Each row was made from one walk, in order. Every step used is in the known rows, and no mark comes twice. Write each row's walk.
In the rows, 128 means zero.
Known rows:
tobam/bufa/luves: [130 110 123 154 131 105 118 113 167 145  99 188 130  81  94 118 117 169
 130 116 161 136 142 120 120 114 132  98 123 130 132 122 126 141 150 111
 125 120 136 131 133 108 112 138 145  87 124 145 121 147 162 106 154]
vifu/bufa/vinu/livep: [124  92 133 115 178 102 143 121 180 142  89 133 136  69 159 149 145  86
 125 114 144 125 118 108 118 120 153 100 107 129 134 132 130 130  99  87
 114 150  71 116 148 150 132 164 117  96 120 159 119 142 130 132 107]
mopigu/livep/surel: [133 112 117 117 111 121  78 157 150 136 194 152 135 106 149 113 114  92
 123 134 104 121 116 128 115 118 145 158 182 157 146 108 109 127 114 144
 148 100 122 125  94 133 131 173 134 135 123 115 101 123 157 145 131]
muvul/bufa/livep: [147 113 127  98 103 110 131 131 166 126 124 125 129  98 111 122 133 145
 127 106 136 115 111 104  98 124 159 106 152  91 132 109 110 123 131 146
 107 127 128 117 113 127 116 174 142  85 133 112 111 119 145 103 107]
famaver/bufa: [125 119 128 103 136 116 111 136 167 119  98 128 124 134 113 153 130 112
 127 131 141 126 131 127 123 123 155 106 130 106 128 126 151 132 111 110
 109 146 126 137 127 109 115 118 139  84 136 120 120 128 121 120 135]
geki/famaver: [124 136 147 137 120 117 128 121 165 141  90 134 128 142 125 120 121 121
 131 133 143 125 123 137 118 142 147  91 144  90 132 122 143 127 122 165
 110 139 115 128  94 146 125 158 138 119 127 107 119 132 148  96 111]
keguv/livep/vinu: [128 111 114 121 151 100 147 120 150 102 129 122 130 123 140  93 117 125
 116 115 111 122  96 153 126 132 102 154 138  77 123 126 129 124 110 147
 169 120 164 124 145 141 162 108 114 145 113 146 130 129 125 127 128]
famaver/bufa/livep/surel/lopug: [121  73 134 112 111 107  78 169 201 143  85 137 133  79  53 132 134 163
 135 127 141 115 135 113  83 121 177 101 149 106 158  98 131 125 114 159
 117 115 151 129 122 135 106 160 126  99 148  89  93 127 148  57 142]
keguv/livep: [134 129 111 127 138 113 166 123 170 120 122 136 129 116 151 115 130 138
 122 127 112 116 109 134 130 133 121 114 127  92 119 116 127 126 121 126
 141 133 114 131 155 145 153 113 124 166 121 120 125 127 136 136 125]
tobam/bufa: [129 129 131 132 127 114 137 120 142 150 113 175 133 114 109 135 115 135
 126 118 148 130 123 115 128 127 137 106 136 123 138 126 128 138 139 120
 125 111 153 137 121 118 119 155 130  77 130 136 122 126 122 134 137]
geki/famaver/bufa/vinu/bivef: [124 118 158  66 131 102 124 125 235 141  92 167 129 130 104 133 131 121
 120 125 178 133 109 118 110 114 200  43 143  46 126 138 146 139 100 178
  86 156 103 122  66 145 132 169 131  47 137  83 103 137 189  51 129]
vifu/bufa/livep/surel: [134 106 118 104 122  99  81 141 174 165 118 127 137  58 110 115 137 148
 129 129 105 113 133  92  83 144 161 110 101 173 170 107 119 123 157 133
 137 137 128 138 136 116 132 199 118 108 117 146  92 151 168 100 106]
vinu/bufa/livep/mopigu/lopug/surel: [130 122 140 124  99 112 154 136 220 137 105 128 144  77 126  93 168 178
 115 116  86 125 125 114 124 121 157 135  78  90 116 111 115 159  47 157
 134  90 108  96 174 127 132 183 124  90 126 150 107 132 146  87 104]
vinu/livep/mopigu: [136 118 130 116 151 114 158 124 157  95  87 129 136  99 167 115 124 102
 119 119  95 119 111 128 137 122 111 170 133  98 110 144 123 126  71 122
 124 134 119 109 153 131 110 153 138 133 135 156 137 122 113 155 112]
livep/vinu/bivef: [128 120 141  83 122 109 122 132 141 109 136 129 129 131 110 106 109 125
 108 114 126 137  77 134 132 119 113 131 138 116 128 155 125 123 104 155
 147 125 177 114 101 122 146 144 122 101 128 154 137 122 143 103 148]
famaver/bufa/muvul: [128 109 110 102 134 100 115 136 159 118 131 152 122 132 119 171 129 115
 121 130 157 121 156 138 113 117 162 102 147  82 140 122 149 127  79 115
 120 163 125 137 109 128 110 129 143 133 138  93 136 131 107  97 116]
keguv/livep/bufa: [138 129 118 113 139 124 166 135 189 125 131 124 130 100 170 121 123 132
 121 126 126 120 109 114 134 148 118 125 112  72 138  99 146 125 122 142
 140 144 162 119 142  97 136 108 148 152 122 128 123 136 129 127 114]
mopigu/lopug/surel/livep/bufa/tobam: [124 141 150 128 117 126  91 163 226 173 132  85 128  81 173 116 174  88
 111 124 118 157  78 145 116 157 160  59  98 107 139 127 126 134  68 180
 139  96 153 105  89 102 111 144 149  67 132 146 119 142 129 127 128]
tobam/bufa/vinu/livep: [130  96 136 146 162  90 164 114 172 147 103 191 142  61 139 138 124 111
 127 110 170 133 125 116 111 102 154 104 147 101 136 130 124 137 103 105
 104 111 114 110 130 139 129 175 130  66 131 151 131 124 129 130 115]
vifu/bufa/tobam: [128 133 155  86 136 120  85 130 172 152 111  95 125 121 124 143 147 103
 123 115 110 129 119 119 122 147 135  83 105 137 134 135 127 126 163 105
 146 155 130 150 111 131 109 146 111  88 125 134 118 146 115 133 129]
vifu/bufa/vinu/bivef: [129 112 139  68 143 114 125 131 181 144 126 142 133 113 131 136 139 129
 114 115 149 130  97  94 132 109 160  65 100 130 139 146 114 132 133 143
 129 147  94 124 122 138 139 159  97  72 124 152 113 143 164 112 130]
geki/famaver/bufa/livep/surel: [128 113 137 104 111  80  80 144 229 155  87 144 134  83  92 109 125 136
 134 137 153 116 129 115  66 140 199  87 148  87 155  99 145 126 116 170
  99 146 126 134  79 133 124 199 151  67 128  78  84 141 187  46 100]
livep/mopigu/lopug/surel: [130 143 118 129 123 124 123 136 180 138 129 102 131  84 179 109 146 139
 108 119  91 123 119 135 145 130 132 133  90  99 107 144  94 145  64 167
 149  98 104 106 170 135 129 126 130 115 126 159 109 128 121 149 100]
mopigu/lopug: [119 139 129 124 125 117 116 131 152 137 145  85 132  79 140 151 144 128
 123 125 121 126 134 129 137 137 149 111 108 132 119 132 119 139  86 125
 122 113 105 107 133 141 139 103 124 143 129 134 102 127 139 132 130]
vifu/bufa/vinu: [123 104 132 107 164 122 117 123 151 143 104 141 130 105 127 141 145 122
 127 122 145 124 127 101 123 122 150  95  91 131 140 132 127 137 147 133
 132 150 109 132 143 137 135 149  99  99 116 134 114 149 146 123 112]
famaver/bufa/livep/vinu/bivef: [129 100 153  45 116  85 109 137 203 113 104 117 132  94  57 110 112 135
 113 108 121 131  81 135 101 105 166 110 147  88 138 132 130 128  87 145
 135 141 171 116  94 105 128 177 124  37 133 165 124 127 152  65 142]
lopug/mopigu/livep: [143 128 123 105 102 122 126 137 140 131 146 175 135  94 118 126 130 105
 120 131  93 123  98 127 146  97 142 157 134 118 132 115 121 142  89 123
 133  92 135 129  83 132 118 137 108 147 125 103 104 101 154 158 118]
famaver/bufa/livep: [132 105 135  87 123 103 110 139 186 129  96 131 130  79  83 136 132 136
 132 122 128 124 128 118  93 113 182 111 128  95 138 106 137 133 107 121
 116 147 131 133 131 118 114 151 137  56 132 129 113 134 139  96 116]
lopug/mopigu: [137 141 118 121 118 120 145 116 123 131 125 155 135 103 112 119 136 141
 125 132 124 128 105 119 139 121 123 143  90 123 126 133 127 140 127 133
 120 114 141 129 103 128 126 120 115 157 132 111 117 110 152 141 124]
mopigu/lopug/surel/livep/bufa/famaver: [127 124 113 163 118 133 113 156 231 166 108  86 127 122 200 128 150  92
 117 130 144 150  87 144 134 154 172  62  94 102 146 130 137 134  42 240
 149 102 123 104 121 111 113 119 156  91 131 170 102 156 138  97 124]
muvul/bufa: [142 125 111 112 114 125 129 126 162 121 138 117 124 142 146 134 127 116
 122 117 147 121 111 106 125 125 135 102 153  93 115 130 121 123 142 136
 115 134 125 125 108 129 113 140 149 110 136 103 119 116 141 121 122]
lopug/surel/livep/vinu: [123 112 114 167 137 120 109 136 139 130  97 137 129 160 143  71 140 103
 111 123 127 149  61 167 113 129 119 125 131 127 143 139 127 122  74 186
 160  94 149 120 118 128 139 162 122  67 117 166 152 131 104 126 138]
vifu/bufa: [126 131 127 103 145 125 114 130 150 145  96 114 125 130 136 148 138 114
 127 125 122 122 121 104 136 139 133  95  99 151 138 128 138 130 137 104
 137 151 113 143 146 118 120 139 112 108 122 144 113 139 115 138 126]
keguv/livep/mopigu/lopug: [132 138 115 112 138 110 161 119 182 105 132 107 135  88 185 119 141 138
 109 116  81 107 108 135 149 130 127 138  98  66 105 138 108 139  64 166
 150 119 121 109 183 155 147  92 107 179 123 128 100 124 130 159 120]
mopigu/lopug/surel/livep/bufa: [122 135 125 149 118 132 118 162 200 159 122  95 130  95 179 120 162  95
 112 131 134 149  94 134 130 153 160  82  97 132 152 119 139 134  46 175
 129  98 126 101 126  94 120 136 157  94 131 156 119 141 126 130 124]
famaver/bufa/livep/mopigu: [139 105 135  65 132 110 111 136 184 105  67 150 132  89 110 110 128 152
 123 114 111 111 126 116 104 108 155 143 115  73 128 119 130 135 100 164
 125 149 147 129 159 106  96 158 118  69 132 127 111 135 126  97 113]
vinu/livep/surel: [129 111 111 144 135  97 118 137 168 140 153 127 138  58 171 126 122  93
 129 134 123 127 125 122 104 135 134 144 150 157 136 131 129 117  97 112
 115 126 117 117 114 142 138 164 163 153 133 146 116 126 150 117 118]
keguv/livep/surel/lopug: [124  95 103 140 125 113 131 142 175 137 137 146 132 110 123 119 130 158
 122 132 133 109 115 128 118 137 127 109 146 105 147 103 116 118 128 171
 153 104 143 126 141 162 145 115 113 199 135  86 103 121 146  84 150]
geki/famaver/bufa: [120 131 142 114 132 106 115 132 211 132  73 136 123 143 118 136 126 107
 132 133 157 125 134 133 117 135 170  80 143  62 127 121 167 134 103 146
  91 160 113 136  88 129 110 149 151  86 133  89 104 136 144  95 120]
famaver/bufa/vinu/livep: [123  88 131 115 168  95 145 133 196 120  92 148 135  69 154 154 141  83
 129 123 160 129 126 126 106  98 171 109 144  84 121 127 146 134  78  86
  92 150  92 114 126 134 126 151 147  69 136 131 131 129 128 119 119]

Write each row's walk:
[117 132 133 128 112 103 113 148 182 140 134 104 133 108 143  96 145  99
  94 117 108 154  32 164 134 126 149  80 114 136 132 156 111 131  17 186
 153  79 137  93 101 138 153 159 118  85 128 191 135 119 144 113 151] : mopigu/lopug/surel/livep/vinu/bivef
[142 124 110 107 146 118 167 118 160 103 109 148 133 124 172  95 124 147
 115 121  93 110 105 130 141 128 105 160 117  74 111 129 114 129 120 166
 157 132 139 126 183 137 135 118 112 161 122 134 121 128 127 137 116] : keguv/livep/mopigu
[123  95 137 114 108 122 109 151 133 105 102 164 135 127  54 108 123 123
 117 119 110 120  83 149 156  97 119 177 157  96 136 128 129 135  68 172
 166  68 184 115  94 151 113 118  77 156 133  95 113  92 137 125 154] : surel/lopug/mopigu/livep/vinu
[120 137 117 168 120 124 122 144 172 159 130 116 129 113 173 118 168 102
 114 131 117 145  94 155 125 136 164  74 113 145 136 132 114 137  40 154
 129  87  92 106 131 145 139 142 133 106 127 152 126 125 128 154 132] : mopigu/lopug/surel/livep
[150 104 108 109  93 102 100 142 175 144 160 129 135  78 118 105 128 152
 125 116 140 114 119  91  76 129 166 116 156 113 144 105  99 116 155 164
 113 117 135 122 103 131 129 192 149  94 135 102  92 119 186  87 101] : muvul/bufa/livep/surel
[143 111 128  71 114 119 150 126 189 120 162 146 131 110 135 128 130 128
 113 104 158 131  86  96 119  97 166  64 154  71 118 145  98 129 130 166
 108 130 113 104  86 140 135 162 127  81 139 112 118 115 192  87 130] : muvul/bufa/vinu/bivef
[118 105 171 109 124 111 117 129 167 117 125 125 135 166 103 110 151 131
 121 115 110 145  96 142 112 130 115 138 126 100 113 144 149 138 121 155
 156 118 186 125  89 118 131 150 110  73 127 124 137 128 131  64 161] : livep/vinu/bufa/tobam
[141 101 123 107  94 129 115 165 156 121 126 194 134 116  89 157 124 131
 117 131 147 114 124 119 150 110 145 149 143  75 169  90 140 131  48 152
 146  98 179 113  59 120  73 124 116 207 145  54 120 102 134  85 129] : surel/lopug/mopigu/livep/bufa/muvul
[126 122 167 119 116 125 123 128 172 130 129 136 133 160 109 134 163 131
 127 127 127 145 121 126 116 132 136 106 123 107 117 124 146 143 133 121
 132 122 133 137  94 120 115 154 126  91 133 109 125 127 137  75 161] : vinu/bufa/tobam
[143 134 140  92 111 120  99 129 180 133 149  99 123 133 135 134 141  99
 122 106 133 131  98 115 109 131 138  86 157  79 106 137 108 123 165 134
 119 136 148 131  75 134  98 148 142  86 140  96 117 115 140 108 133] : muvul/bufa/tobam
[119 117 114 164 125 122 108 153 235 156 121 104 127  45 178 118 160 134
 119 130 129 158 110 135 119 140 157  87  77 134 149 117 135 134  61 167
 130 109 115  94 124  91 114 120 167 103 119 171 116 166 172 121 139] : mopigu/lopug/surel/livep/bufa/luves
[128 124 136 131 134 145 119 148 144 115 102 143 129 153 153 115 141 105
 125 131 142 139  85 119 115 152 134 114 117 128 165 118 162 121 105 170
 126 136 180 116 117  83  98 139 143 109 132 131 132 143 134 122 136] : surel/livep/bufa
[140 106 122 130 108  91  94 134 158 171 133 180 144  50  82  89 113 167
 131 120 137 123 132  98  74 127 165 113 142 154 170 103 106 130 154 155
 124 103 167 130 112 113 134 203 135  81 128 130  97 130 165  88 114] : tobam/bufa/livep/surel
[130 126 123 150 128 143 117 163 177 150 112 140 125 146 166  95 147 102
 120 132 143 146  84 131 121 150 138 105 105 125 160 111 145 124  86 169
 131 112 153 115 121  83 111 168 168  78 126 154 142 142 120 124 124] : lopug/surel/livep/bufa
[124 139 115 147 117 118 127 143 176 163 151  91 129  80 159 123 147 126
 116 127 121 135 133 142 141 133 153  96 105 120 118 132 108 143  76 117
 131  97  88 104 137 142 148 124 145 110 126 148 110 127 125 142 105] : mopigu/lopug/surel
[129  85 132  94 175 106 145 129 203  95  75 157 137  87 166 135 136  90
 119 113 140 116 121 118 115  94 158 138 121  58 110 139 136 135  69 135
 107 151  99 111 149 135 109 158 134  64 136 138 128 126 126 113 111] : famaver/bufa/vinu/livep/mopigu
[129 102 127 137 114 109 143 120 135 113 138 175 134 180 126 152 149 146
 123 136 153 128 152 124 119 121 146 122 131  99 135 111 153 136  71 130
 128 138 112 129 112 138 119 150 133 151 132 100 146 128 125  64 134] : vinu/bufa/muvul
[127 104 126 155 143 144 120 152 177 155 107 162 131 117 169  86 156 114
 118 126 164 149  85 125 108 132 156  99 106 105 160 110 140 128  98 212
 138 108 141 107 121 100 122 172 142  55 121 138 133 153 144 118 112] : lopug/surel/livep/bufa/vinu
[139 113 142 127 114 100 132 126 162 151  95 176 138  91  70 112 117 163
 132 113 140 125 131 111  96 115 161 105 141 122 154 108 113 135 133 133
 121 107 143 127 136 115 118 187 122  65 128 150 113 130 128 104 116] : tobam/bufa/livep
[142 125 102 117  95 115  89 140 143 151 190 179 139  58 132 106 128 103
 120 138  91 121  98 110 124 111 146 172 142 143 150 115 111 136 103 143
 139  81 144 132  69 139 133 153 117 162 124 103  90  99 191 141 121] : lopug/mopigu/livep/surel
[122  95 125 135 103 132  76 177 152 135 159 151 134 113 104 126 120 112
 127 133 120 117 123 125 121 113 150 137 191 141 155 105 112 125  98 152
 147  77 140 121  96 154 108 145 116 153 138  97  97 108 145 106 155] : mopigu/livep/surel/lopug
[126 137 129 106 130 125 126 124 148 111 120 101 133  89 158 129 140 135
 115 118  93 120 120 121 151 124 127 152  93 111 108 154 112 140  75 164
 135 116 125 105 159 129 125 110 111 144 132 135 103 128 127 153 118] : livep/mopigu/lopug
[117  92 135 122 153  79 116 130 246 140  91 156 136  61 163 129 134  84
 132 137 179 129 123 124  71 127 198  91 156  72 139 125 156 127  89 146
  80 153  89 117  68 156 135 189 160  75 133  88  97 136 180  83 101] : geki/famaver/bufa/vinu/livep/surel
[125  98 138 133 155 142 118 138 151 113 112 160 133 125 151 111 151 117
 128 124 165 142  83 120 109 129 155 113 114 111 161 124 149 122 108 210
 128 126 156 108 120  97 123 149 120  74 124 119 131 151 151 103 130] : surel/livep/bufa/vinu
[120  87 138 146 129 117 136 128 176 108 103 123 134 195 129 119 123 126
 127 124 139 137 112 143 130 123 120 136 129  84 111 144 157 141  90 212
 169 125 154 123 120 127 132 127 120  87 122 147 117 135 138  35 165] : livep/vinu/bufa/famaver
[127 101 144 107 122 101 113 128 144 116 109 109 135  98  76  83 118 165
 124 112 114 128 111 143  94 123 130 154 135 111 139 125 125 121 112 167
 150 121 164 116 124 126 145 166 109  96 120 150 130 133 137  88 110] : bufa/livep/vinu
[126  99 137  86 137  98  94 132 160 124  78 101 133  99  86 100 129 144
 121 108 111 120 110 121 106 133 136 134 100 137 152 124 133 126 122 137
 160 140 156 126 144 114 131 176  97  72 109 168 118 145 125 107 106] : vifu/bufa/livep/vinu
[127 111 129 130 111 131 137 135 128 131  93 161 132 119  66 138 142 157
 127 131 138 122 111 122 151 117 118 123 110 104 136 128 126 135 117 163
 130  95 148 125 118 148 102 100  95 174 143  73 119 105 139 106 142] : surel/lopug/mopigu
[127 127 107 157 118 114 110 161 189 155 138 124 128 110 184 139 161 107
 106 133 152 140 105 147 121 149 172  74 100 102 162 116 140 130  12 181
 138 111 116  97 103 113 114 148 163 124 131 136 135 145 118 106 106] : mopigu/lopug/surel/livep/bufa/muvul
[131 131 119 142 136 103 158 141 208 136 107  92 137  50 205 117 142  97
 108 116  93 125 112 139 146 121 132 129 105  97  98 142 104 139  21 113
 121 102  76  93 162 147 131 147 148 128 133 180 118 119 116 166  95] : vinu/livep/mopigu/lopug/surel
[132 103 148  78  89 114 122 147 150 104 119 165 138 118  52 114 112 127
 104 114 109 128  58 141 162  88 129 142 161 102 142 140 114 137  52 165
 161  68 193 102  68 141 111 137  80 138 143 119 112  88 161  94 179] : surel/lopug/mopigu/livep/vinu/bivef
[118  83 146 120 109  95  78 161 232 149  47 143 132  96  40 122 129 151
 136 135 171 110 130 120  74 137 201  74 160  78 158  91 150 125 108 196
 106 127 135 128  84 149 100 190 133  91 145  59  83 136 171  17 125] : geki/famaver/bufa/livep/surel/lopug
[118 110 132 139 141 116 105 126 108 101 100 141 129 151 132  99 140 102
 118 124 126 142  72 155 114 134 121 138 143 141 145 142 147 118  89 190
 152 111 175 122 112 124 133 147 108  99 122 154 150 127 124 122 153] : surel/livep/vinu
[133 108 114 115 143 124 114 124 181 151 106  97 123 169 161 159 124 102
 128 129 144 123 130 121 143 138 142  74  99 126 133 139 130 129 135 168
 151 158 107 144 139 136 112 126 115 106 124 152  98 155 130  93 134] : vifu/bufa/famaver
[136 124 123 117 109 113 122 141 191 153 111 102 138  50 133  86 149 173
 111 114  82 122 124 132 121 121 153 135  96  83 121 123  81 141  62 167
 140  94 109  98 170 133 128 162 125 102 127 154  97 135 135 118  94] : bufa/livep/mopigu/lopug/surel
[125 128 157  79 122  89 124 134 252 125  51 115 134  74 106 128 139 132
 122 118 115 109 126 126 106 134 200  91 106  42 117 123 138 143  46 185
 104 146 106 111 123 141 105 170 124  72 134 101  81 138 153  89  96] : geki/famaver/bufa/livep/mopigu/lopug
[131 105 149  94 131 136 129 145 174 124 127 165 136 126 138 112 146 113
 114 121 155 148  56 107 113 118 169  76 121 114 162 134 143 124  96 216
 120 131 160  97  98  99 121 165 122  69 132 132 129 144 183  80 149] : surel/livep/bufa/vinu/bivef
[139 118 134  72 138 114 116 134 163 127  61 128 134 100 113 109 135 154
 120 112  86 106 115  97 117 131 138 134  83 132 142 118 114 129 125 154
 141 155 123 132 179 117 103 170  95  88 121 154 104 147 123 125 100] : vifu/bufa/livep/mopigu
[135 140  95 131 134 107 163 128 211 137 130  94 133  65 200  96 146 144
 104 118  83 114 112 142 151 133 130 119  91  56 101 127  92 144  62 157
 156 103 100 104 187 149 157 107 127 149 121 152 101 125 125 159 100] : keguv/livep/mopigu/lopug/surel
[133 129 126  95 125 105 111 141 218 164  86  84 134  49 147 105 153 152
 111 109  79 115 119 111 131 130 159  98  59 111 131 119  94 145  69 136
 148 118  82 114 179 129 120 167 109  86 119 176  88 147 122 136  80] : vifu/bufa/livep/mopigu/lopug/surel
[135 122 126 123 140 142 118 132 114  95  88 169 130 163 154  99 146 114
 120 123 103 125  79 132 128 126 115 135 119 110 133 148 130 121  85 198
 137 123 146 123 148 129 104 148 109 118 129 125 141 132 125 140 146] : surel/livep/mopigu
[136 114  99 160 119 123 117 154 154 146 127 168 126 141 183 117 145 109
 111 133 162 140 106 143 115 146 148 104 127 107 172 109 141 117  52 186
 144 127 136 118 106  96 103 168 169 115 132 125 155 143 114  99 111] : lopug/surel/livep/bufa/muvul
